Every row comes from one small tree of marks. The marks that hang from a mark follow it in brackets, in the order of their numbers. Every link used is in the known rows. Which tree was each row made from?
Known rows
K883{K872{K362{K582}}}: [ -1  14   3  10  13   4   7  -2  -9   4   2 -26  13  -5  -6  -6  -8 -26
  -9   3   6 -21  16   6   0  -8 -11   7 -16 -19   2  12  -8]
K632{K806}: [  7  -5  -4  12  12   0  12  -5   3  12 -20 -16   7   1  -1   2 -10  20
 -12  -7   3   9  15  14  21  -5 -13  -5   1 -12  -5 -14  -4]
K172{K164 K516}: [ -3   7  -5  -1 -15 -18   2  -7  26  -3 -33 -20  -5   7   3   4  -9 -15
  -6  -2   2   0  16   9  -6   4 -17   1  23  -2   7 -19   2]
K632{K362{K582{K128 K629}} K806}: [-12  -1  -7  21  22   8   5  -7   2   4  -1 -66  16  -5 -11  -5  -1  31
 -13 -14   4  -7  21  13  23 -26 -23  16 -40  -4  -3  -1   1]
K6{K629{K516{K42 K172{K164} K397}}}: [ -5  11  -6   3  -5 -18   4   6  15   3 -25 -44   4  -2  12   9 -20  10
  -9 -13   1   2  32   3  15   8 -15   8  10   1  -3 -12  -7]
K872{K172{K164 K516} K362{K632} K883}: [  3  13  -5  14 -13 -24   3  -6  23  -3 -15 -46  -1   5  -6  29  -5  22
 -12 -10  12 -52  19  10  -8  -6 -40   4  34 -28  14 -20 -12]
K516{K172{K164} K397{K6}}: [  7  21  -3  27   7 -11  -6  -3  21  -2 -47 -30   2   9   9  15 -14  -2
 -16 -19   1   1  33   4 -11 -13 -18   9   7  11   7 -14   3]
K806{K632{K362{K872{K172{K516{K42 K397}} K883}}}}: [  3  14   4  31  -5   2  23  -8   8  -1 -19 -39   0  -4  -5   2  -5  17
 -18 -12   9 -45  30  -2  24   0 -20  16   2 -33  -7 -16 -14]
K883{K872{K172 K362}}: [  6  13   2  17  14  -5  13  -1  -5   5   6 -20  10   0  -4  -3 -12   6
 -13  -3   7 -40  19   4  -4   3 -10   3  11 -24   8   0 -10]
K806{K632{K362{K582{K416 K629}}}}: [ -7   8  -8  32   9   0  18  -6   5   6  12 -44   4  -7 -11  -1   1  26
 -14 -16   5  -7  11   0  24  -7 -20  15 -28 -26  -3   3  -2]
K128{K582{K629{K6 K516{K42 K397}}}}: [ -5  17  -6  19  10   7   1   4   4   9   3 -26   4   1   5  -6 -15 -23
  -5 -16  11  17  31  -2  37 -15 -10  11 -17 -23  -9  -6 -20]
K128{K582{K629}}: [ -7   5 -11  19   8   2  -1   2   1  10   8 -41  -4   3  -2  -6  -7  -9
  -5  -9   1  22  18   1  26 -19  -5  11 -25 -25  -2  -5 -15]
K883{K872{K172{K516}}}: [ 10  10   1  18   6  -4  15  -2   0   2 -14 -26   2   1   0   2 -15 -15
 -11  -4   3 -27  19   3  10  16  -3   3  21 -25  -1  -9 -12]
K883{K872{K362}}: [  1  13   1   7  10  -2  11   0  -9   6   5 -14  12  -3  -7  -7 -11 -13
  -9   3   8 -24  15   6  -4  -7 -11   0   6 -21   4   5  -6]
K128{K582{K416 K629{K516}}}: [ -2  13 -13  21   9   1  -2   2   3  16  30 -27   0  -4  -7  -6 -10  -6
  -5 -12   2  26  17   0  25  -6  -8  14 -22 -41  -6  -9 -14]
K376{K416}: [ 17   7 -11  10  19  -2   1  -3   0  15   3  13   3   1  -6  -7 -13   5
 -10  -3  -3  32   8  11  -1   2 -13  -6  -3 -30   2 -17 -14]
K6{K629}: [ -6  -1 -13  -1   0 -10   8   6   8   9   0 -36  -1   0   1   8 -12  19
  -5  -8  -7  16   4   2   3   1 -12  -1  -5 -14  -1   2  -4]
K403{K42 K946}: [  3 -11   8  22  -8  -2  14   1 -11  -1 -10 -23  -6   5  11  -8 -18  11
 -10   7 -12 -16  10  11  -7  -2 -16  15  16   2  -2 -13 -16]
K362{K582{K416 K629}}: [  0   7 -12  18  27   0  -4   0   3   9  15 -25   3  -6  -6   0  -8 -12
  -5  -7 -11  23  12  -1  11  -2 -10  20 -43 -25  -9  -3 -11]
K669{K39 K128{K582{K629}}}: [-11   6 -18  22   5  22   0   1  19  17  13 -65   0   0  -5  -6  -9   5
  -7 -12   8   7  11   6 -11 -14 -13  20 -34 -42   2  -5  -3]
K883{K872{K172{K164} K362{K582{K629} K632{K806}}}}: [  0   9  -3  16  15  -8   8  -5   4   2 -10 -50  18  -3   0  10  -7  34
 -12  -8   6 -32  27   7  19  -9 -15  12   8  -2   4  -9  -8]
K582{K416 K629{K6 K516{K42}}}: [  9  16 -12  12  30 -12  10   5   6   7  25   6  14  -4  -1  -2 -19   7
  -3 -13   4  19  20  -4  17  15 -18  10   1 -32 -13 -17 -16]
K403{K946}: [  1  -5   1  18  -5  -2  14   4 -10   7 -11  -6  -5   7   5  -2 -15   3
 -12   4  -3   2   5   9  -3  -2 -10   8   3 -13  -5 -11 -11]
K362{K582{K416} K632 K872{K172}}: [ 11   8  -1  12  26  12  -7  -8  -2   5  12 -21  -2 -11  -5  19  -6  22
 -11 -10  -7   2  14  -5  17  23   1  22 -30 -20  -8 -14 -18]
K582{K128 K416 K629{K516{K397}}}: [  5  21 -19  10  30   6 -10   2   1  15  43  -6   7 -11 -11 -13 -19  -4
 -11 -15  -7  -3  21  -1 -16 -15 -12  22 -10 -28 -12 -16  -2]
K872{K362{K582} K883}: [ -2  11  -2  16   5  -3  -2  -1  -3   5  -2 -28   7  -3 -12   5  -3 -26
  -8  -3   6 -24  12  10 -10 -23 -35   8 -33 -41  -1  11 -18]
K872{K362 K883}: [  2  10  -4  13  -1 -10   3   1  -3   7   2 -13   6  -1 -13   4  -7  -8
  -9  -2   8 -26  11  10 -15 -22 -35  -1  -5 -43   1   1 -15]
K669{K39 K128{K582}}: [ -9   8 -12  19   1  28   2  -1  22  17   3 -57  -3   2  -6  -5  -8   0
  -9 -11  11   5   9  10 -15  -8 -13  15 -34 -43   7   0  -2]
K128{K582{K416 K629{K6 K516{K42 K397}}}}: [  0  23 -10  22  22   7   2   4  10  13  15 -22   5  -1  -1  -3 -13 -11
  -4 -17   6  24  31  -5  37  -7 -12  17 -19 -37  -7 -11 -19]
K669{K128{K582}}: [ -3   4  -2  14  11  16  -5   1  20   9   1 -32   3   4  -4 -10  -7  12
 -13 -11   7  11  13   5   5 -10 -13  10 -32 -26  -1   5 -10]
K6{K629{K516{K42 K172 K397}}}: [ -3  10  -5   6   2 -11   6   7   8   6 -15 -47   4  -4  10  10 -21  -2
  -9 -13   1  -2  27   2  20  11 -12   6   3  -6  -7  -8 -10]
K582{K416 K629}: [  6   7 -19  15  25 -10   3   3   4  12  27 -11   3  -4  -9  -1 -12  13
  -5  -7 -10  22  12  -3   6   0 -10  13  -9 -30  -8 -19  -7]
K128{K582{K416 K629{K6 K516}}}: [ -1  17 -14  20  15   0   2   3   6  15  26 -20   5  -2  -6   1 -10  -3
  -4 -19   9  31  17  -3  25  -6 -13  10 -19 -41  -5  -5 -15]

Which tree is each row?
[  5  15  -5  21   6 -15  -5  -5  18   3  -6 -39   4  -1 -11  26  -2  41
 -11 -14   4 -34  19   7  -3  -8 -39  17  -7 -35  11  -6 -18]
K872{K172{K164} K362{K582{K416} K632} K883}
[  0   9 -13  10  18   3  -7  -3  -5  11  30 -31   4 -14  -4  14 -10  -3
  -7  -9  -1  19   6  -1  29   6 -12  15 -23 -16 -15  -6 -11]
K362{K582{K416 K629{K516}} K632}
[  2  14  -4  19   3 -11  -6  -2  13   4 -46 -23  -4   2   6  10 -13  -5
 -14 -16   2   0  39   5   3 -12 -12  12   8  10   7 -21  -1]
K516{K172{K164} K397}
[ 11  21   7  23  12  -1   1  -1   5  -1 -21 -20   8   2  12   2 -23 -31
 -16 -11  10 -12  33   5  11  12 -14   6   5  -8  -8 -11 -12]
K629{K516{K42 K172 K397{K6}}}
[  6  22   4  12   8 -11   4   1  13  -2 -39   1  10   1  13   8 -22 -12
 -11 -21  19  -2  42   4  17   9 -21   4  17   2  -3 -16 -13]
K629{K6 K516{K42 K172{K164} K397}}
[  9  22   6  19   2 -10  -2  -2  14  -5 -36 -18   9   4  14   0 -22 -16
 -15 -11   9  -8  38   7   5   9 -18   8  13   2  -4 -16  -8]
K629{K516{K42 K172{K164} K397{K6}}}
[  5  16  -1  18  -3  -2  -2  -1  -8  12  -8  -7   1  -7   5   5 -20 -34
 -15 -14  12  -6  26   6   6   4 -11   2   5  -8  -8 -12  -7]
K629{K516{K172 K397}}
[  0   5 -14  12  27   4  -6  -3   1   9  21 -42   0 -10  -6  17  -6   5
  -5  -8  -6  23   7  -2  29   0  -9  19 -29 -13 -10  -7 -11]
K362{K582{K416 K629} K632}
[ 11  14  -1  22  -8 -17   4  -2  25  -5 -54 -27  -6   9   4   9 -15  -3
 -11  -9  -1 -38  40   5   9  -1 -28  15  22 -31  -2 -27 -22]
K872{K172{K164 K516{K42 K397}} K883}
[ 10  23 -11  25  23 -16  -1   3  16   3   0 -21  12  -2   4   3 -19   6
 -10 -14  -3   9  36  -2  10   8 -17  22   6 -16  -9 -29  -7]
K582{K416 K629{K516{K42 K172{K164} K397{K6}}}}
[  1   7   2  33  -4   2  18  -8  -3   1  -7 -36   3  -8 -10   1   1  28
 -18 -16   8 -30  16   1  17  -4 -20  15 -28 -36  -8   2 -14]
K806{K632{K362{K582 K872{K172 K883}}}}
[  0  18  -9  22  20 -10   1   3  19   4  -2 -34   6   1   0   3 -10  10
  -4 -21  10  27  35   0  33   2 -15  19 -11 -30   2 -16 -17]
K128{K582{K416 K629{K6 K516{K42 K172{K164}}}}}
[ 10   4   0   3   4   2   2  -8   0   1   2 -23  -7  -4   1  21 -11  13
 -12  -5   2 -17  13  -2  12  23   0   6  17 -10  -5 -28 -13]
K362{K632 K872{K172{K516}}}
[ -5  -1   3  22   3   0   9 -11   5   2 -24 -42  15  -3  -6   2   0  53
 -15 -13   5 -10  29  10  24  -4 -17  15 -30  -3  -1 -13  -4]
K632{K362{K582 K872{K172{K164}}} K806}
[  5   7  -7   5  19   6 -18  -2 -22  -3   8 -43   8 -22  -7  12  -9 -13
 -11 -12   3 -15  22   1   7 -14 -14  28 -34 -23 -26 -11 -23]
K362{K582{K128 K629{K516{K172}}} K632 K872{K883}}
[  5  25  -4  29  10   1  -2  -6  16   9   3 -58  -1  -4 -11  36  -5 -15
 -13 -14   4 -51  22   2   6  -6 -35  19  -5 -43   5 -11 -17]
K872{K172{K516{K397}} K362{K582{K416} K632} K883}
[  4  11  -5   9   4  -9   9   4  15  -1  -1 -35  11   8   8   5 -17   7
  -9  -7  -1   8   3   3  -5  11 -20  -4   0 -15  -7   8  -6]
K397{K6{K629{K516{K42}}}}
[  5  25   0  17   3  -7   8  -6  17  -2 -14 -44  10   6   2  17 -12   5
 -15  -6   8 -47  25   3  -5  -2 -18   5  37  -4  12 -10   0]
K883{K872{K172{K164 K516{K397{K6}}} K362{K632}}}
[ -2  14 -13  23   7 -11  -4   1  13  10   8 -37   2  -3  -4   0  -8   7
  -6 -17   5  25  28   2  23  -4 -10  18 -14 -30   1 -16 -11]
K128{K582{K416 K629{K516{K172{K164}}}}}
[ 11  26 -11  15  52   1  -4   5  12   4  17 -18  12  -7  -3  -1 -20   1
 -10 -26   3  -6  38  -3   0  -2 -17  26  -5 -22  -7 -21 -10]
K582{K128 K416 K629{K6 K516{K42 K172 K397}}}
[ -2  21  -1  20  13   0   3   1 -14   7   4 -40  17 -11  -1  -1 -13 -39
 -12  -5  10 -27  29   3   7 -13 -12  14 -11 -13  -6   2  -8]
K883{K872{K362{K582{K629{K516{K172 K397}}}}}}
[  6  11 -18  13  14 -11   3   2  -3  16  39   1   7  -9  -7  -4 -16   4
  -6  -8  -2  18  11  -1   4   7 -12   9  -3 -33 -14 -18  -7]
K582{K416 K629{K516}}
[  8   5  -2   0  42  26 -10 -10   0   6   4 -33   7 -15 -12  11  -3  29
 -13 -11  -7   4  17   5  16  -1  -3  23 -37 -12 -11 -15  -8]
K362{K582{K128 K416} K632{K806} K872}
[  4   7  -3  21   2 -13   0  -7  15   2 -25 -50  10   1  -6  26  -1  48
 -14 -15   9 -41  24  15   9 -19 -40  10  -2 -22   7  -9 -16]
K872{K172{K164} K362{K582 K632{K806}} K883}
[ -3   4 -10   4  -5 -18   7   6   2   8  -1 -44   4  -5   4  15 -16   8
  -9 -15   5   8  10   5   6  13 -15  -2   4 -11  -3  -2  -5]
K6{K629{K516{K172}}}
[  5  13   1  12  -5 -24   6  -5  28  -9 -26 -51   1   8  -1  25  -7  23
 -11  -6  11 -58  29  10   5   3 -39   9  35 -27  13 -24 -19]
K872{K172{K164 K516{K42}} K362{K632} K883}
[  8  18   2  25  27  -4   4   4  24  -7 -44 -64   4   9  14  16 -18  -3
 -13 -15  -4  -5  39   0  17   4 -13  15  -2   1   1 -12  -9]
K516{K42 K172 K397{K6{K629}}}
[-10  15 -17  29   2  23  -2   2  16  20   8 -71   1  -5  -1   0 -14 -10
 -11 -18  14   0  23   6  -8 -13 -14  23 -29 -36  -1 -11  -2]
K669{K39 K128{K582{K629{K516{K172 K397}}}}}
[  0  11  -1  26  10   9  12  -8   0   2   4 -35   4 -12 -18  -5   3  25
 -17 -16   4 -23  15   2   5 -12 -22  22 -37 -42  -7   4  -8]
K806{K632{K362{K582{K128 K416} K872{K883}}}}
[ -6   2  -3  26  15   6  13  -8   8  10  -6 -49  13  -4 -14   4   1  34
 -12 -12   5   7  17  12  33  -6 -23  10 -37 -18   1  -1   1]
K632{K362{K582{K416}} K806}
[  4  12  -5  11   3 -21   6   3  24  -8 -21 -45  12   9  11  11 -16  19
 -10 -13   1   8  14   6  -8  13 -23   0   9  -4   0   0  -3]
K397{K6{K629{K516{K42 K172{K164}}}}}
